Each row comes from the steps of one path. Every step used is in the known rows, and no mark comes twice. Write the path behind each row, first mark first.
Known rows:
zisu > rupilo > kabedut: [ -8.1 -23.0  10.0 -43.2 -11.9 -11.8   9.5 -21.0  24.7  13.8  -0.1   8.5
  20.2  -5.8  36.0  15.5  24.1   5.4  13.0 -21.6   6.9  34.7 -57.3  28.7
 -12.8   0.1 -27.9  10.3 -38.8  -9.7  79.0  15.3]
tazoda > zisu > ledom > zenen: [  2.8  -9.6  10.1   6.9   6.1  -0.2  -6.7  30.2 -15.8 -18.1  -4.2  15.9
 -22.7   0.5  59.0 -19.3 -13.0  -2.6  -0.1   6.3  -7.1 -36.0  -4.8 -23.0
 -29.7  -0.2  24.8  15.1 -15.5 -25.8   8.1   1.9]
ledom > zisu > zenen: [-12.9 -31.4  15.9  10.5 -15.9 -11.7   0.7   6.7 -49.8  40.0 -12.5   5.9
  10.6  -2.1  12.0  -0.9   8.1 -21.7  13.8 -10.3 -10.9 -31.0  -4.3   1.2
  33.6 -19.7   0.1  51.6  -2.9  19.4 -29.8  -4.6]
zisu > ledom > zenen: [ -5.2 -16.6   8.3  65.5   1.3  -3.4  -1.6  27.5 -29.2  44.1 -11.3   8.4
  -4.3 -16.3  47.0   3.5 -14.3 -32.0  26.1  -8.5  -4.0   2.4  -9.5 -29.7
 -11.8 -27.7 -23.8  29.0 -19.2 -16.7  35.1  -7.9]
kemi > kabedut > rupilo: [-32.2   8.0 -25.4  57.5   3.8 -34.4  22.1  -8.6  23.6  88.0  26.5   6.5
  -6.5 -10.6  46.2  26.3 -12.5  -4.5 -31.5 -21.5   0.6 -29.9  41.6  48.5
 -16.1  -4.5   0.0 -45.6 -32.3  20.5 -29.2   2.8]
tazoda > zisu: [ 24.2  -5.3   2.7 -26.8  10.7  -3.8  17.4  10.6  24.5 -16.0  11.5  17.2
  -7.1   4.8  46.8 -18.2 -10.3  20.5 -27.5  10.5   1.6 -35.3   0.3   4.9
 -45.3  -4.6  31.0   2.7 -18.5 -11.1 -28.1   1.1]
zenen > ledom > rupilo > kabedut > tazoda > zisu: [ 16.5  28.0   6.1 -19.9  19.5  35.0  -9.9 -19.3  14.9 -21.1   0.3 -12.7
 -10.2  15.4 -33.7  -0.6  19.0  23.5  14.8   1.3  -1.0  27.5  24.7  -8.9
  -3.1  -4.3 -23.9 -24.5  67.7 -22.1 -13.6   5.3]
kemi > ledom > zisu > zenen: [-18.9 -10.5  11.3  25.8  16.3  19.3 -22.5  25.9 -14.9  -3.1   8.9  21.1
   5.5  15.4  50.8   6.8  39.5 -18.4  -4.8   6.2 -24.9 -44.7  -1.8 -30.0
  14.5 -27.0  -4.4   0.7   5.6  19.4 -20.7  -2.9]
kemi > kabedut > tazoda > zisu > rupilo: [-33.0  14.3   4.7 -21.3  -0.6 -16.8  11.3  -1.1  26.3  43.4  17.7   5.9
 -21.4  -3.9  -3.9  11.2 -49.8  17.4 -40.0  -7.1  -7.5 -41.5  31.5  43.6
 -32.3   7.1  36.2 -46.2 -29.9  19.7   3.3 -15.0]
tazoda > zisu > ledom > rupilo > kabedut: [ -3.6   0.0   5.3 -46.5  -1.7   2.8 -13.2  -0.2  14.0 -43.0   0.6  10.8
 -13.7  13.8  42.0 -14.1  24.6  -3.4   4.3  -1.4  -2.7   2.2  -7.6   1.6
 -43.6   6.2  10.2   1.9 -17.8 -37.9  24.5  30.2]
tazoda > zisu > zenen > ledom > rupilo: [ -3.8   8.7  17.2 -18.7   9.3  13.6 -13.8  26.2   3.9 -12.1  -8.7  21.0
 -10.4  17.3  29.7 -41.3   5.6  -2.5  -7.8  12.4  -6.3   2.1   2.0 -21.6
  13.3   7.6  22.5  12.3  45.6  -6.7 -36.6  27.0]
ledom > zisu > rupilo > kabedut: [  1.4 -34.7  18.4 -70.7 -18.4  -8.4  -4.3 -29.3 -32.9   2.8  -7.7  -4.2
   6.8   4.0  16.6  27.3  34.8   9.7  24.9 -22.0  -7.8 -15.3 -31.0  31.1
   7.1   2.2 -16.4  25.5 -18.2  -2.6  47.6   1.9]
zisu > ledom: [  2.5 -15.3 -10.0  39.2   7.2  -6.0   6.7  14.9  -2.8  44.4  -3.7  17.6
  16.5  -2.7  30.7  -8.9   4.6 -36.3   3.5  -6.1  -5.3  11.7 -24.0 -24.3
 -42.6 -32.9 -21.3   7.5 -26.7 -18.3  44.2   8.3]
kemi > tazoda: [ 28.7  21.6 -25.4  27.1 -14.4   8.8  21.0  19.5  21.3  -1.0  23.9  -1.2
   3.2   3.3 -35.2  15.9 -45.7 -12.8 -26.3  17.5  11.9  20.9 -11.5 -12.0
 -39.0 -26.5 -15.3 -17.3 -38.3  25.3 -25.8 -26.0]
zisu > zenen > rupilo > kabedut > tazoda: [-31.3  -7.6 -16.4  50.6 -12.5 -21.4   6.3  -5.3   5.8  33.3  -8.3  -2.3
  27.2 -15.4 -23.4 -16.2   0.2 -31.2   2.8  -7.4  12.6  48.3 -21.6   2.9
  51.0  12.0 -13.1  15.9  -5.7  18.5  -1.2  11.3]
rupilo > kabedut > tazoda: [-11.4   1.2 -10.9  43.8  -8.4   1.2  29.5 -34.2  30.3   4.2  13.3 -23.5
  25.5 -19.9 -34.5  29.9  -6.7   7.6   7.3 -14.3  13.5  -1.1 -10.0  14.5
 -20.7 -25.8 -31.1  -3.4 -35.4  -5.4   5.7 -28.7]
rupilo > kabedut > tazoda > zisu: [-11.3   5.1  -7.9  10.4  -5.6   4.2  23.0 -30.7  31.8 -38.2  14.9 -18.0
  11.2  -9.6 -23.2  13.3  -7.8  22.4  -6.1  -5.5  10.6 -27.1  -9.5  14.2
 -29.7  -6.1   0.2 -10.6 -32.1 -12.6  -5.6 -21.1]
zenen > rupilo > kabedut > tazoda > zisu: [ 17.2   2.9 -30.6  -9.9   5.4 -15.0  10.9 -31.3  26.5 -16.5   7.5 -12.6
   5.3  -4.4 -29.7  -5.3   4.3  16.2  -9.7  -0.1  17.0  25.6   2.1  19.8
  -0.9  30.1   2.4 -26.9  -2.9  -4.4  -0.6   5.3]
zisu > zenen > ledom: [-14.1 -10.6   0.7  67.1  11.3  10.3   0.9  21.7 -11.2  58.7 -11.9  20.0
  20.0   2.1  13.6 -33.0   1.0 -34.1   4.3  -1.4  -5.9  24.7 -30.0 -38.6
  30.9 -27.0 -27.8  22.2  42.3   5.7 -16.5  10.7]
zenen > ledom > zisu: [ 38.4 -16.1  -1.3   2.6  24.9  25.6  -2.1 -14.0 -42.5  36.7  -4.4   3.3
  -4.1  18.9  -7.3  -2.6  20.2   8.2  12.5  -2.4 -17.3 -20.2   3.9 -25.6
   2.3 -29.1 -31.3  -3.2  69.3 -10.9 -21.7  -9.0]

Which path is each row?
[-20.0   2.4 -13.0  18.8  -5.4   4.0  10.4 -25.6  22.1 -39.6   7.7 -12.9
  11.4  -4.7 -23.3   7.2   0.3   3.7  -2.3  -4.7   5.2 -22.9 -21.3   0.9
 -36.5  -7.2  -2.0 -11.0 -35.1 -23.4  25.4 -12.9]
rupilo > kabedut > tazoda > zisu > ledom
[-12.2   3.7  15.7 -30.2  14.0  25.5 -28.9  -4.2   0.4 -42.3   9.0   3.4
   5.5  13.2  11.0  35.7  48.3  13.1  -1.3   2.9 -21.2 -38.6  -0.5  -7.0
  -0.2  -8.9  -4.4 -29.2  -2.1  12.9  38.0 -10.6]
kemi > ledom > zisu > rupilo > kabedut > tazoda
[ 10.7  16.7 -36.0   3.3 -16.2  10.7 -11.8  12.8  -2.4 -66.0  14.6  -2.0
 -27.5  17.0 -20.2  -5.4 -31.4 -14.5 -11.8  21.1   9.4  14.3 -31.4 -22.7
 -22.1  22.9   6.4 -25.1 -30.3  -5.4   6.9  -2.8]
kemi > tazoda > zisu > ledom > zenen > rupilo > kabedut
[-13.9 -37.3  -5.5  -2.6 -17.7 -19.2  -5.3 -19.9 -47.7  27.1 -12.1  -2.3
   8.0   2.1   2.7  -4.5  27.0 -23.7  21.6 -17.5  -4.4   0.5 -20.5  12.8
  54.8  10.2 -12.7  36.6   4.2  11.3 -12.8  11.6]
ledom > zisu > zenen > rupilo > kabedut
[ -4.2  23.3  -0.2  11.4   0.1 -10.7   3.2  22.4  13.7 -11.9  -5.0  -1.9
   7.8  -9.2 -47.5 -22.7 -32.8   5.8 -30.8  23.3   6.1 -11.6  33.4  -4.8
  17.9  19.7  50.7  -5.6   5.4  25.8 -36.0  -6.7]
kabedut > tazoda > zisu > zenen > rupilo
[ 37.2  17.7  10.4  -6.4  25.5  27.3  -4.9   0.6   5.4  39.3  -3.7   4.9
  -5.7  13.2   0.1  -3.7  18.3   7.5  17.6  -1.0  -5.2  51.9  28.8 -15.3
  -3.3 -24.3 -39.8  -8.2  74.4 -12.7 -16.9  13.4]
zenen > ledom > rupilo
[-21.7 -16.5  -7.0  15.6  13.9  13.9 -29.1   0.8 -12.6 -17.1   8.9  14.5
   3.2  18.2  41.6   4.2  57.7 -18.4   4.9   0.4 -17.9 -17.5 -17.7 -18.5
  29.8  -4.0 -17.7 -10.3   9.7   8.3  -4.8  11.0]
kemi > ledom > zisu > zenen > rupilo > kabedut
[ 16.5  -0.7 -32.4  15.6   3.0 -17.7  15.7 -34.9  23.3  15.8   5.6 -16.7
  14.8 -12.3 -37.8   7.5   4.1   6.2   0.0  -7.8  17.3  47.5   0.9  20.7
   6.4  15.9 -22.5 -21.5  -5.7   0.8   8.0   1.0]
zenen > rupilo > kabedut > tazoda
[ 10.2  25.8  19.5 -43.7   1.8  -3.5   5.9  18.2  24.9 -28.2  -1.7  -1.0
   5.1  -7.9 -34.4   0.9 -27.9  32.0 -31.9  18.3   1.2 -27.5  28.9   9.9
 -18.1  12.5  52.8 -14.8  -9.0  17.9  12.4 -13.1]
kabedut > tazoda > zisu > rupilo
[ -0.8 -14.2  13.0 -80.9  -2.8  -6.4   4.2 -10.2  28.9 -44.3   5.0  15.6
  -2.0   7.8  51.3  -8.4  16.3  24.7 -10.3  -1.7   3.9 -11.8 -44.2  24.3
 -30.1  22.2  22.5   1.1 -31.5 -20.1  44.1  18.7]
tazoda > zisu > rupilo > kabedut
[-26.5  23.0  21.6 -23.3 -21.3   2.6  -3.6  -8.9  25.8 -27.8  -2.9 -17.9
   2.4  -8.4 -21.2  12.8   6.4   4.1  17.1  -6.3   8.8  30.2  26.6  25.5
  14.2   2.5  -0.8  14.3  -3.9   1.9 -15.9   9.3]
ledom > rupilo > kabedut > tazoda > zisu > zenen
[  8.2   0.2 -35.1  -2.6   6.7 -14.8  -1.3 -25.8  16.0 -18.9   1.0  -7.5
   4.9  -0.9 -28.8 -11.7  11.7  -1.2  -6.5   1.7   9.8  29.7  -9.9   5.7
  -6.8  28.7  -0.6 -28.3  -5.3 -15.1  29.4  15.6]
zenen > rupilo > kabedut > tazoda > zisu > ledom
[ -1.1 -29.7   0.7  -4.8 -10.2 -22.8  -6.7   2.3 -52.6  43.2 -16.2   7.1
   3.6   1.4   2.3 -11.1  15.1 -23.4  10.8  -6.3  -7.6  -2.1   0.3   6.1
  52.9   7.1   2.5  37.4  14.4  21.4 -27.1  10.7]
ledom > zisu > zenen > rupilo
[ 15.3  25.1   4.8   4.6  16.8  32.9  -4.5 -23.1  14.7  11.0  -1.8 -17.9
   0.8   7.5 -41.4  12.6  19.4  11.9  26.0  -7.9   1.4  48.3  23.1  -7.9
   3.5 -19.8 -47.9 -20.4  66.6 -16.3  -4.1   1.5]
zenen > ledom > rupilo > kabedut > tazoda
[-13.3   6.7  16.5  33.1   5.5  13.6 -10.6  23.2  -7.1  51.2 -17.3  13.7
   9.5   3.8   7.6 -24.9   9.8 -31.2  17.0  -2.3  -5.0  52.1  -0.9 -25.7
  42.2 -18.2 -27.4  24.9  57.6   7.1 -21.3  23.3]
zisu > zenen > ledom > rupilo
[  9.4  23.7   0.2  15.7   8.3  -2.9  -6.7  23.9  -7.9 -20.1  -7.6  -9.2
 -10.5 -10.2 -35.2 -10.0 -34.4   8.7 -14.2  19.0   1.2 -19.8  44.1 -15.8
  -1.9  18.6  41.9 -15.0   7.3   4.6  -1.1 -13.7]
kabedut > tazoda > zisu > ledom > zenen > rupilo
[ 11.5  18.2 -14.5 -56.8 -23.1  11.8   0.7   8.9  28.6 -73.8  19.8   4.8
 -12.2  20.1 -18.4   5.0 -26.4   8.0 -28.7  20.6  11.4   8.0 -45.1   4.1
 -38.7  16.9  19.2 -26.3 -46.3   7.4  20.1  -3.0]
kemi > tazoda > zisu > rupilo > kabedut
[-18.4   2.0  10.9 -17.2   3.0  17.0 -12.4   5.4   6.9 -28.0  -5.9  13.2
  -9.1  17.9  29.1 -35.6  17.8  -2.0   4.2   3.0  -3.5   4.8 -19.9 -12.9
  14.2   9.2   6.4  11.5  35.5 -18.0 -22.5  27.5]
tazoda > zisu > zenen > ledom > rupilo > kabedut
[ 12.3 -20.0  -5.6  40.0  -0.3 -14.8  10.8 -11.3 -12.6  33.8  -1.2 -13.4
 -14.0 -23.4  36.4  15.8  -9.4   3.8  31.7 -17.5  15.5  33.9  -3.9  13.5
  32.6  10.6 -33.7  20.2  -2.6  -8.7  -4.9  -9.0]
ledom > zenen > rupilo > kabedut
[  8.0  -3.9  -4.3  50.1  -2.3 -13.3   8.6  -9.5 -11.5  23.5  -5.1 -25.6
 -10.9 -28.9  -6.4  22.9 -24.8  10.5  27.7 -11.0  15.9  25.7  19.6  10.9
  39.8  13.5 -22.9  10.3   2.6   4.1  -7.9 -22.2]
ledom > zenen > rupilo > kabedut > tazoda
[ 30.4  26.0 -21.8 -13.5 -12.8  13.7  13.0  23.6  27.4 -51.9  26.4   7.0
 -14.0  16.6 -23.0  -3.9 -47.7   5.4 -41.4  30.2   8.8 -12.2 -10.2 -11.0
 -49.1  -3.6  24.3 -23.8 -35.3  14.8 -40.4 -17.3]
kemi > tazoda > zisu
[ -1.7  22.5  10.6  27.6   4.2   3.4  -1.1  27.4  -4.7 -23.3  -4.7  -8.3
  -7.6 -13.8 -28.6   0.1 -40.1  10.2 -13.6  16.7  -1.8 -43.3  38.9 -21.0
 -17.5  -3.5  38.8  -3.5  -6.7   1.9  -2.7 -26.2]
kabedut > tazoda > zisu > ledom > zenen
[ -7.0  39.7  21.3   2.6   5.8  15.6  -9.6  25.6   9.6 -19.1 -10.3  -6.0
  -0.6   1.0 -54.9 -17.8 -23.3  10.6 -15.1  20.1  -2.7  -7.2  50.0 -16.5
  17.9   5.0  36.4  -5.5  43.9  18.2 -40.2  -5.5]
kabedut > tazoda > zisu > zenen > ledom > rupilo
[ 18.5 -26.7  28.0 -74.4  -9.1 -12.0  -6.3  -5.1 -38.6  24.0 -11.7   5.5
   2.6   3.4  16.2  20.1  20.1   9.9  11.0 -10.4 -11.2 -19.6  -2.8  24.0
   6.8  -0.4   4.1  25.7  -3.9  12.8  31.2   2.2]
ledom > zisu > rupilo
[ -4.0 -20.1  21.4 -61.3 -18.1  -6.8  -4.3 -29.8 -32.6  -5.4 -10.4 -14.7
   9.8  -0.4 -25.3  34.5  21.7  16.9  20.5 -17.0  -5.8 -24.7  -9.5  31.3
  14.5   2.7  -3.8  15.9 -12.7   8.6  44.5 -11.0]
ledom > zisu > rupilo > kabedut > tazoda
[ 29.3 -10.1   2.2  37.3   7.7 -19.6   9.9  15.1 -17.6  52.3  -6.4  -4.8
 -18.0 -24.8  35.8   7.9 -25.3   3.8  18.7  -4.3  12.3  29.4  24.0   4.4
  31.8   9.0 -14.4  19.8  10.9   8.6 -19.7 -10.9]
ledom > zenen > rupilo
[  4.2  34.9  11.7 -16.2   2.6   4.5  -7.4  19.9  13.6 -29.3  -4.8  -7.3
  -1.7  -3.2 -41.8  -2.0 -20.5   9.1 -16.8  18.6  -2.1 -13.9  52.6  -8.1
 -29.3   0.2  39.0 -14.1   0.5   2.6  -2.0  -4.6]
kabedut > tazoda > zisu > ledom > rupilo
[ -1.2 -15.9  -8.6  -3.6   4.6  -6.8 -11.6   3.6 -13.1 -32.0  -3.9   8.7
 -23.3   2.6  52.2 -20.8   4.7  -2.4   8.1   0.5  -0.4  -9.9 -22.8 -11.1
 -14.6  23.6  13.0   4.6 -12.1 -34.6  24.7  15.5]
tazoda > zisu > ledom > zenen > rupilo > kabedut
[-17.9 -22.1  -4.0   6.7 -18.0 -18.2  -6.2 -17.8 -47.8  18.1 -14.0 -12.4
  11.8  -4.7 -39.1   3.5  13.8 -16.1  16.7 -10.1  -3.3  -6.1   1.9  10.5
  60.3  10.8  -1.9  27.3  10.6  22.5 -16.8  -1.8]
ledom > zisu > zenen > rupilo > kabedut > tazoda
